Every row comes from one small tree of marks. Brackets hold a mark, then the marks that hang from it, in the order of their numbers. Every link used is in the known rows. Which tree was each row made from?
Known rows
[q_8 q_48 [q_209 [q_337 q_13 q_488]] q_376]: [ 0.04 -0.21 -0.24  0.05 -0.24 -0.13  0.09  0.02  0.09  0.48  0.19  0.04
 -0.30 -0.47 -0.14  0.55  0.08  0.13  0.05  0.52  0.22 -0.56  0.24 -0.01]
[q_8 [q_209 [q_337 q_13] q_488] q_376]: [-0.10 -0.09  0.05  0.07 -0.18  0.02 -0.05 -0.03  0.23  0.34  0.09  0.06
 -0.02 -0.13 -0.22  0.19 -0.08  0.11 -0.10  0.12  0.00 -0.21  0.09  0.05]
[q_488 q_337]: [-0.12  0.08  0.03 -0.06 -0.19  0.08  0.32 -0.08 -0.11 -0.23 -0.17 -0.19
  0.02  0.15  0.48 -0.16  0.14  0.10  0.13 -0.08  0.05  0.05 -0.17  0.08]
[q_337 [q_13 [q_209 [q_8 q_48]]] q_488]: [ 0.44 -0.17 -0.29  0.15  0.06  0.14  0.25  0.02 -0.17  0.19  0.09 -0.01
  0.00 -0.17  0.20  0.01 -0.18 -0.06  0.03  0.17 -0.10 -0.13  0.10 -0.10]
[q_13 q_8]: [ 0.20  0.05  0.09 -0.09  0.18  0.01  0.03  0.08  0.07 -0.42 -0.27 -0.12
  0.08  0.27  0.30  0.00 -0.06  0.23 -0.11 -0.16 -0.11  0.58 -0.22 -0.02]
[q_488 q_209]: [ 0.13  0.14  0.00 -0.05  0.05 -0.03  0.38 -0.10 -0.12 -0.23 -0.19 -0.21
  0.04  0.06  0.20 -0.18  0.21  0.01 -0.03 -0.04 -0.12  0.27 -0.10  0.08]
[q_488 [q_209 q_13 q_337]]: [-0.21  0.10  0.05  0.11 -0.07  0.14  0.00 -0.19 -0.05 -0.01 -0.05 -0.02
  0.27  0.31  0.02 -0.23  0.03 -0.24  0.06 -0.46 -0.17  0.13 -0.04  0.16]
[q_8 q_48 [q_209 q_13] q_376]: [-0.22  0.10 -0.09 -0.14 -0.10 -0.47 -0.04 -0.01  0.17  0.13  0.15  0.16
 -0.43 -0.21 -0.26  0.22  0.26  0.06 -0.11  0.38  0.34  0.21  0.26  0.00]
[q_376 [q_8 q_48 [q_209 [q_337 q_488]]]]: [-0.03 -0.07  0.12 -0.02  0.20  0.11 -0.03  0.10 -0.22  0.10  0.03 -0.16
 -0.31 -0.21 -0.13  0.24 -0.06 -0.01  0.05  0.21  0.08 -0.42  0.03 -0.20]
[q_8 [q_376 q_209]]: [-0.07  0.06  0.04 -0.25  0.11 -0.12  0.21 -0.06  0.20 -0.34 -0.16 -0.13
 -0.21 -0.31 -0.04  0.05  0.24  0.07 -0.08  0.13  0.20  0.26 -0.18  0.04]
[q_488 q_209 [q_337 q_13]]: [ 0.14 -0.10 -0.21  0.11 -0.34  0.04  0.56 -0.30 -0.20 -0.10 -0.04 -0.23
  0.11  0.04  0.52 -0.30  0.23 -0.08  0.25 -0.06 -0.10 -0.22  0.02  0.01]
[q_337 [q_13 [q_209 q_8]]]: [ 0.37 -0.11 -0.04  0.11  0.05  0.17  0.30 -0.09 -0.03 -0.12  0.02 -0.03
  0.02  0.09  0.25 -0.17 -0.15  0.00 -0.11 -0.14 -0.24  0.51 -0.01 -0.04]
[q_48 [q_8 [q_209 [q_13 q_337]]]]: [ 0.07 -0.20  0.14 -0.10 -0.02  0.14  0.10  0.00 -0.03 -0.20 -0.08 -0.02
 -0.11  0.21  0.05 -0.07 -0.06  0.07 -0.06 -0.08 -0.19  0.43  0.03 -0.05]
[q_8 [q_209 q_488]]: [-0.01  0.13  0.26 -0.11  0.07 -0.11  0.15  0.08  0.06  0.02 -0.12 -0.10
 -0.09  0.06 -0.02 -0.15 -0.02  0.09 -0.19  0.17 -0.01  0.23  0.00  0.02]
[q_13 [q_209 [q_8 q_48 q_376] q_488] q_337]: [ 0.20 -0.10  0.17 -0.04  0.24  0.14 -0.05  0.12  0.06  0.07 -0.09  0.27
  0.08  0.21 -0.21  0.07 -0.25  0.32 -0.04  0.04 -0.20  0.05  0.18  0.09]
[q_13 [q_8 q_376]]: [ 0.11  0.05 -0.02 -0.13  0.15 -0.08 -0.09  0.08  0.23 -0.38 -0.23 -0.01
  0.01  0.06  0.14  0.23  0.05  0.30 -0.12  0.02  0.01  0.44 -0.17  0.01]
[q_48 [q_8 [q_209 q_13 q_337 q_488] q_376]]: [-0.40  0.04  0.17  0.01 -0.07  0.11 -0.45  0.08  0.09  0.15  0.06  0.20
  0.04  0.00 -0.33  0.07 -0.06 -0.04 -0.09 -0.07 -0.09 -0.19  0.01  0.04]
[q_8 q_48 [q_209 [q_337 q_13] q_488] q_376]: [-0.11 -0.07  0.02  0.05 -0.25 -0.21 -0.11  0.03  0.11  0.48  0.20  0.15
 -0.21 -0.30 -0.32  0.31  0.03  0.15 -0.03  0.33  0.13 -0.46  0.28  0.02]
[q_488 [q_209 [q_8 q_48] q_13 q_337]]: [-0.18  0.18  0.04  0.18 -0.05  0.02 -0.18 -0.09 -0.21  0.17  0.17  0.13
  0.20  0.28 -0.18 -0.13  0.01 -0.36  0.10 -0.29 -0.12 -0.04  0.09  0.10]
[q_337 [q_13 [q_209 [q_8 q_48 q_376]]] q_488]: [ 0.36 -0.18 -0.38  0.11  0.05  0.06  0.15  0.03 -0.04  0.23  0.13  0.09
 -0.07 -0.34  0.07  0.20 -0.09  0.02  0.02  0.30  0.00 -0.24  0.13 -0.07]
[q_376 q_8 [q_209 q_13 q_337]]: [-0.32 -0.04  0.30 -0.04  0.29  0.31 -0.20 -0.12 -0.07 -0.36  0.00 -0.17
 -0.01  0.06 -0.16 -0.32 -0.12 -0.38  0.06 -0.58  0.01  0.09 -0.25 -0.15]

Write each row's tree
[-0.02  0.25 -0.08  0.08  0.04 -0.17 -0.03 -0.09 -0.21  0.02  0.16  0.08
  0.07  0.16 -0.09 -0.25  0.14 -0.35  0.06 -0.11 -0.01  0.20  0.10  0.03]
[q_488 [q_209 [q_8 q_48] q_13]]
[-0.11  0.08 -0.13 -0.06  0.06 -0.26 -0.34  0.08  0.16 -0.17  0.01  0.18
 -0.05  0.10 -0.05  0.12  0.07  0.09 -0.06 -0.10  0.19  0.36  0.03 -0.01]
[q_209 [q_13 [q_8 q_48 q_376]]]
[ 0.13 -0.03  0.03  0.21 -0.14  0.32  0.01 -0.02 -0.10  0.11  0.15 -0.08
  0.22  0.16  0.13  0.05 -0.21 -0.15 -0.01 -0.37 -0.20  0.20 -0.18  0.02]
[q_209 q_8 [q_337 q_13]]
[-0.12  0.25 -0.01  0.03  0.01 -0.13 -0.21  0.07 -0.15  0.03  0.22  0.11
 -0.02  0.17 -0.09 -0.13  0.00 -0.28 -0.03 -0.19  0.12  0.41  0.01  0.00]
[q_209 [q_8 q_48] q_13]
[ 0.08 -0.14  0.06  0.06 -0.26 -0.14  0.24 -0.05 -0.07  0.27  0.15 -0.07
 -0.32 -0.13  0.02  0.20  0.02  0.11 -0.01  0.22  0.05 -0.04  0.21 -0.05]
[q_8 q_48 [q_209 [q_337 q_13]]]
[-0.09  0.08  0.14 -0.13  0.04 -0.06 -0.11  0.15  0.05 -0.06 -0.05  0.04
 -0.17 -0.22 -0.17  0.12  0.09  0.17 -0.16  0.31 -0.06 -0.07 -0.04 -0.02]
[q_48 [q_8 [q_209 q_488] q_376]]
[-0.43  0.06  0.20 -0.09  0.19 -0.01 -0.25 -0.05 -0.27 -0.20  0.09 -0.06
 -0.10 -0.06 -0.17 -0.57  0.02 -0.41  0.24 -0.25  0.21 -0.52 -0.01 -0.22]
[q_376 [q_8 q_48] [q_209 q_13 [q_488 q_337]]]
[ 0.13 -0.20 -0.07  0.12 -0.13  0.17 -0.10 -0.03  0.18 -0.07 -0.04 -0.01
  0.17  0.10  0.16  0.27 -0.12  0.19 -0.02 -0.27 -0.13  0.12 -0.13  0.02]
[q_209 [q_337 [q_13 [q_8 q_376]]]]
[-0.15 -0.07 -0.09 -0.10 -0.19 -0.25  0.10 -0.07 -0.01  0.08  0.10  0.00
 -0.20 -0.45 -0.06 -0.09  0.24 -0.01  0.19  0.26  0.30 -0.61  0.10 -0.03]
[q_8 q_48 [q_376 [q_209 [q_488 [q_337 q_13]]]]]
[ 0.19 -0.26 -0.30  0.15 -0.11  0.13 -0.15  0.07  0.04  0.20  0.04  0.01
  0.12 -0.16  0.09  0.45 -0.13  0.14  0.12  0.03  0.02 -0.46  0.00 -0.02]
[q_209 [q_337 [q_13 [q_8 q_48 q_376]] q_488]]
[ 0.26 -0.14 -0.06  0.01  0.00 -0.14  0.00  0.02  0.27 -0.01 -0.01  0.03
  0.00 -0.04  0.02  0.08 -0.06  0.19 -0.16  0.18 -0.04  0.16  0.07 -0.10]
[q_337 [q_13 [q_8 [q_209 q_488] q_376]]]
[-0.12  0.05 -0.10  0.06 -0.11 -0.17  0.04 -0.18 -0.16 -0.18 -0.09  0.06
  0.15  0.34  0.30 -0.32  0.18 -0.12  0.26 -0.10 -0.03 -0.18  0.14  0.01]
[q_488 [q_209 [q_13 [q_8 q_48]]] q_337]
[-0.28  0.06  0.09 -0.15  0.10  0.04 -0.30  0.06  0.04 -0.24 -0.03  0.06
  0.00 -0.22 -0.23 -0.21  0.09 -0.15 -0.04 -0.14  0.02 -0.06 -0.18 -0.02]
[q_48 [q_8 [q_376 [q_209 q_13 q_488]]]]
[ 0.02 -0.16  0.22 -0.12  0.26 -0.01 -0.17  0.02  0.08 -0.22 -0.14  0.07
  0.16  0.32 -0.17 -0.38 -0.20 -0.03  0.07 -0.30 -0.02  0.11  0.06 -0.04]
[q_376 [q_209 [q_13 [q_8 q_48] q_337] q_488]]
[-0.11  0.31  0.06 -0.03  0.08 -0.16 -0.34  0.24 -0.06  0.18  0.16  0.16
  0.01 -0.13 -0.30  0.12  0.04  0.00 -0.07  0.15  0.14 -0.13 -0.01  0.05]
[q_209 [q_8 q_48 q_376] q_488]
[ 0.11  0.22 -0.06 -0.01  0.10 -0.07  0.15 -0.06 -0.01 -0.12 -0.02 -0.02
  0.07 -0.03 -0.03  0.04  0.20 -0.07 -0.04  0.11 -0.07  0.20 -0.09  0.08]
[q_488 [q_209 [q_8 q_376]]]
[ 0.00  0.09  0.03  0.14  0.07  0.42 -0.11  0.11 -0.13  0.18 -0.01 -0.09
  0.31  0.14  0.07  0.16 -0.24 -0.15  0.03 -0.18 -0.12 -0.16 -0.27  0.09]
[q_209 q_8 [q_337 q_488]]
[-0.26  0.10  0.22 -0.05 -0.04  0.00 -0.13  0.06  0.24  0.24 -0.05  0.09
 -0.02 -0.04 -0.29  0.22 -0.02  0.18 -0.14  0.16  0.03 -0.14  0.01  0.13]
[q_8 [q_209 q_337 q_488] q_376]
[ 0.25 -0.26 -0.07  0.07 -0.09  0.15  0.32 -0.17  0.01 -0.29 -0.22 -0.06
  0.11  0.28  0.61 -0.23 -0.11  0.21  0.11 -0.13 -0.23  0.11  0.02 -0.07]
[q_488 [q_337 [q_13 q_8 q_209]]]
[ 0.42 -0.29 -0.36  0.03  0.02 -0.03  0.17  0.02  0.24  0.04 -0.03 -0.09
 -0.06 -0.23  0.17  0.30 -0.07  0.15 -0.04  0.39  0.04 -0.07  0.04 -0.15]
[q_337 [q_13 [q_8 q_209 q_376]] q_488]
[-0.02  0.30  0.18  0.01  0.12 -0.08 -0.22  0.24 -0.22  0.14  0.11  0.06
  0.08  0.07 -0.13 -0.13 -0.07 -0.09 -0.06  0.00  0.03  0.00 -0.07  0.01]
[q_209 [q_8 q_48] q_488]
[-0.22 -0.04 -0.20  0.08  0.02  0.06 -0.53  0.11  0.13  0.18  0.02  0.20
  0.21  0.08 -0.13  0.32 -0.15 -0.01  0.11 -0.16  0.11 -0.32  0.01  0.06]
[q_209 [q_13 [q_8 q_48 q_376]] [q_337 q_488]]
[-0.15  0.12  0.13 -0.22  0.16 -0.10  0.01  0.03  0.18 -0.20 -0.14 -0.05
 -0.05 -0.25 -0.18 -0.09  0.14  0.03 -0.08  0.06  0.15  0.01 -0.17  0.06]
[q_8 [q_376 [q_209 q_488]]]
[ 0.12 -0.23 -0.04 -0.04  0.03  0.12  0.25 -0.05  0.12  0.07 -0.09 -0.07
 -0.01  0.24  0.06 -0.03 -0.15  0.02 -0.03  0.03  0.03  0.29  0.12  0.02]
[q_8 [q_209 [q_13 [q_337 q_488]]]]
[ 0.17  0.23  0.00  0.01  0.07 -0.17  0.19 -0.01 -0.27 -0.05  0.03 -0.05
 -0.03  0.02  0.01 -0.09  0.19 -0.12  0.03  0.13 -0.07  0.11  0.03  0.02]
[q_488 [q_209 [q_8 q_48]]]
[-0.05 -0.01 -0.02  0.08 -0.27  0.13  0.16 -0.06 -0.13  0.05 -0.01 -0.14
  0.20  0.09  0.34 -0.36 -0.03 -0.03  0.12 -0.19 -0.01 -0.27 -0.08  0.02]
[q_209 [q_488 [q_337 q_13]]]
